Known rows, with every step that occurs
zego kubi litoke: [ 1.407 -0.887  1.396 -0.127  1.197  1.480  0.064 -1.448  1.419 -0.644
 -2.799  1.547  0.024 -0.313  7.539  0.178 -0.327 -0.350  0.169]
gorus lozi pelo: [-0.677 -3.250  1.111 -0.729  1.716 -2.591 -3.635  0.574 -0.070 -1.803
  0.592  0.118 -2.302 -0.797  1.243 -0.690  2.398  1.192  0.801]
ninov gorus lozi: [-0.378 -0.079 -0.787 -0.173  1.968 -1.277 -2.612  1.916 -3.205  1.156
  3.213  0.646  0.453  0.713 -0.172 -0.826  1.382 -0.585  0.792]
lakoba ninov gorus lozi pelo: [-0.655 -0.951  0.249 -0.113  4.286 -2.500 -4.026  0.663 -2.056  3.253
  2.902  0.883 -0.211 -0.094 -3.934 -1.908  4.314  0.026  2.407]
zego ninov gorus lozi pelo: [ 1.614 -0.356  1.831 -1.776  3.475 -2.938 -3.991  0.922 -0.971  1.397
  4.101  2.251 -1.128 -0.805 -3.856 -1.253  4.590 -0.354 -0.271]
moso ninov: [-1.153  1.511 -2.527  1.072  1.543  0.072 -0.990 -0.698 -0.165 -1.742
 -1.421  0.186 -1.395 -0.055  1.850  1.561 -0.108 -0.096 -0.165]
lozi pelo kubi zego ninov: [ 2.991 -1.386  5.647 -2.819  0.710  0.027 -1.767 -3.721  3.339  1.794
 -2.499  2.318 -3.248  0.650 -3.222 -0.374  0.650 -0.440  0.159]
lakoba ninov: [ 0.250  1.112 -0.272  1.020  1.935  0.178 -0.434 -0.345 -0.560  1.661
  0.272  0.428  1.265 -0.046 -3.428 -0.537 -0.117 -0.169  1.894]
pelo ninov gorus lozi: [ 0.345  1.087 -0.109  0.131  3.070 -0.681 -3.807  1.804 -3.180  0.830
  5.166  0.376 -0.002  0.083  2.013 -0.767 -1.775 -0.616  0.430]
ninov gorus lozi pelo: [-1.024 -2.206  0.502 -0.587  2.303 -2.141 -3.756  0.625 -1.459  1.266
  2.463  0.410 -1.327 -0.225 -0.540 -1.654  4.298 -0.024  0.401]
moso ninov gorus lozi: [-1.504  1.463 -3.121  0.875  3.375 -1.531 -3.787  1.135 -3.755 -0.425
  1.586  0.381 -0.627  0.166  1.675  0.659  1.464 -0.582  0.341]
kubi zego: [ 1.030 -0.206  2.778 -1.364  0.014  0.679  0.284 -2.151  0.493  1.480
 -1.644  0.873  0.066  1.061  2.362 -0.120  0.042 -0.104 -0.396]
moso ninov gorus lozi pelo kubi zego: [-1.015 -1.626  1.084 -0.965  2.767 -1.003 -5.128 -2.352 -0.522  1.027
 -2.169  1.232 -4.028  1.299  1.554 -0.266  1.580 -0.660  1.184]
zesik kubi: [ 0.520 -0.708  0.186 -0.807 -1.205  0.688 -0.283  2.152  0.550  0.005
 -2.639 -0.407 -0.913 -0.146 -1.954  0.660 -2.085  0.475  1.663]
lakoba ninov gorus: [ 0.292  2.496 -1.249  0.743  2.837 -0.060 -0.125 -0.242 -1.746  4.909
  2.151  0.703  1.927  0.394 -5.306 -1.264  1.625 -0.994  1.558]
zego ninov gorus lozi pelo kubi litoke: [ 1.158 -1.280  2.260 -1.683  4.783 -0.866 -4.244 -1.393  0.033  1.550
  0.361  1.774 -1.926 -1.008 -1.317 -1.445  1.092 -1.019  0.326]
gorus lozi: [-0.163 -1.355  0.320  0.140  0.965 -1.436 -2.720  1.612 -2.316 -1.782
  1.193  0.238 -0.466  0.211  1.382  0.113 -0.256  0.393  1.183]
kubi pelo: [-0.296 -0.333  1.695 -0.331  0.090 -1.032  0.826 -1.882  2.326  0.081
 -1.012 -0.161  1.607  0.028  1.407 -0.164  2.241 -0.101 -0.006]

Rows
[ 1.263 -0.893  2.981 -1.223 -0.954  1.639 -0.230 -2.650  1.190  1.538
 -3.465  0.739 -1.177  1.899  0.162  0.080 -2.653 -0.460  1.301]	pelo kubi zego
[ 0.032  0.371  0.661 -0.001  2.503 -0.207 -2.158 -0.639  0.818  2.642
  3.517  0.296 -1.458 -0.304  0.036 -1.544  1.718 -0.595 -1.212]	lozi pelo ninov gorus
[ 0.364  0.729  2.363 -0.098  1.523 -0.230 -0.486 -1.773  2.568 -0.112
  1.003 -0.215  0.692 -0.552  3.732 -0.149 -0.705 -0.426 -0.308]	kubi pelo ninov
[ 0.093 -3.227  3.578 -2.116  1.183 -0.636 -4.006 -1.614 -0.238  2.649
 -0.571  1.242 -2.855  1.599 -0.398 -1.776  1.870 -0.281  1.337]	ninov gorus lozi pelo kubi zego
[-0.938 -2.871  0.829 -0.881  1.026 -1.221 -4.514  0.088 -0.811  1.234
  0.994  0.186 -2.520  0.373 -2.940 -1.306  1.815 -0.146  1.791]	ninov gorus lozi pelo kubi
[ 1.572 -1.433  2.326 -1.732  2.298 -1.731 -4.859  0.256 -0.471  1.689
  2.636  2.014 -2.463  0.066 -6.139 -1.042  1.696 -0.661  1.068]	zego ninov gorus lozi pelo kubi
[ 1.559 -0.899  2.788 -1.810 -0.720  1.145 -0.112  0.160  0.888  1.267
 -4.336  0.440 -0.749  0.644  0.637  0.367 -2.379  0.136  1.132]	zesik kubi zego
[ 2.876 -2.692  5.748 -3.121  1.591 -1.227 -4.269 -1.709  1.009 -0.141
 -1.434  2.437 -3.527  0.819 -1.967 -0.321  0.219  0.015  1.261]	gorus lozi pelo kubi zego ninov
[ 2.573 -1.054  4.583 -3.110  3.915 -2.355 -3.825 -0.984 -0.430  2.922
  2.236  2.931 -1.350  0.208 -1.070 -1.530  4.280 -0.902 -0.517]	kubi zego ninov gorus lozi pelo
[ 3.272  1.738  3.682 -2.161  0.942  1.338 -0.962 -2.444  0.201  4.775
  0.290  2.575 -0.374  1.713 -5.112 -0.636 -0.622 -1.982  0.302]	pelo kubi zego ninov gorus
[-1.214 -2.676  0.426 -0.723  3.612 -0.499 -4.065 -1.366 -0.341  1.407
 -1.110  0.129 -1.674 -0.517  2.279 -1.760  1.056 -0.623  1.204]	ninov gorus lozi pelo kubi litoke
[ 3.773  0.637  4.706 -2.227  0.365  1.091 -0.847 -2.474  1.471  1.760
 -1.728  2.197 -1.516  1.287 -3.085  0.418 -2.344 -0.981  0.448]	pelo kubi zego ninov
[ 3.219  0.324  3.647 -2.538  2.080  0.134 -3.498 -0.819 -1.815  2.765
  1.237  2.929 -0.686  1.709 -3.389 -0.515 -0.834 -1.475  1.113]	pelo kubi zego ninov gorus lozi
[ 2.044 -0.355  3.365 -0.079  2.226 -0.876 -3.650  0.223 -0.087  0.308
  3.345  2.079  0.479  1.069  6.352 -0.160  0.691 -0.881  1.462]	zego kubi pelo ninov gorus lozi
[ 1.589 -1.407  3.436 -0.394 -1.237 -0.563  0.270 -1.672  3.258 -0.891
 -1.588  1.560  0.744  0.666  4.164  0.449  2.276 -0.169  1.056]	zego kubi pelo
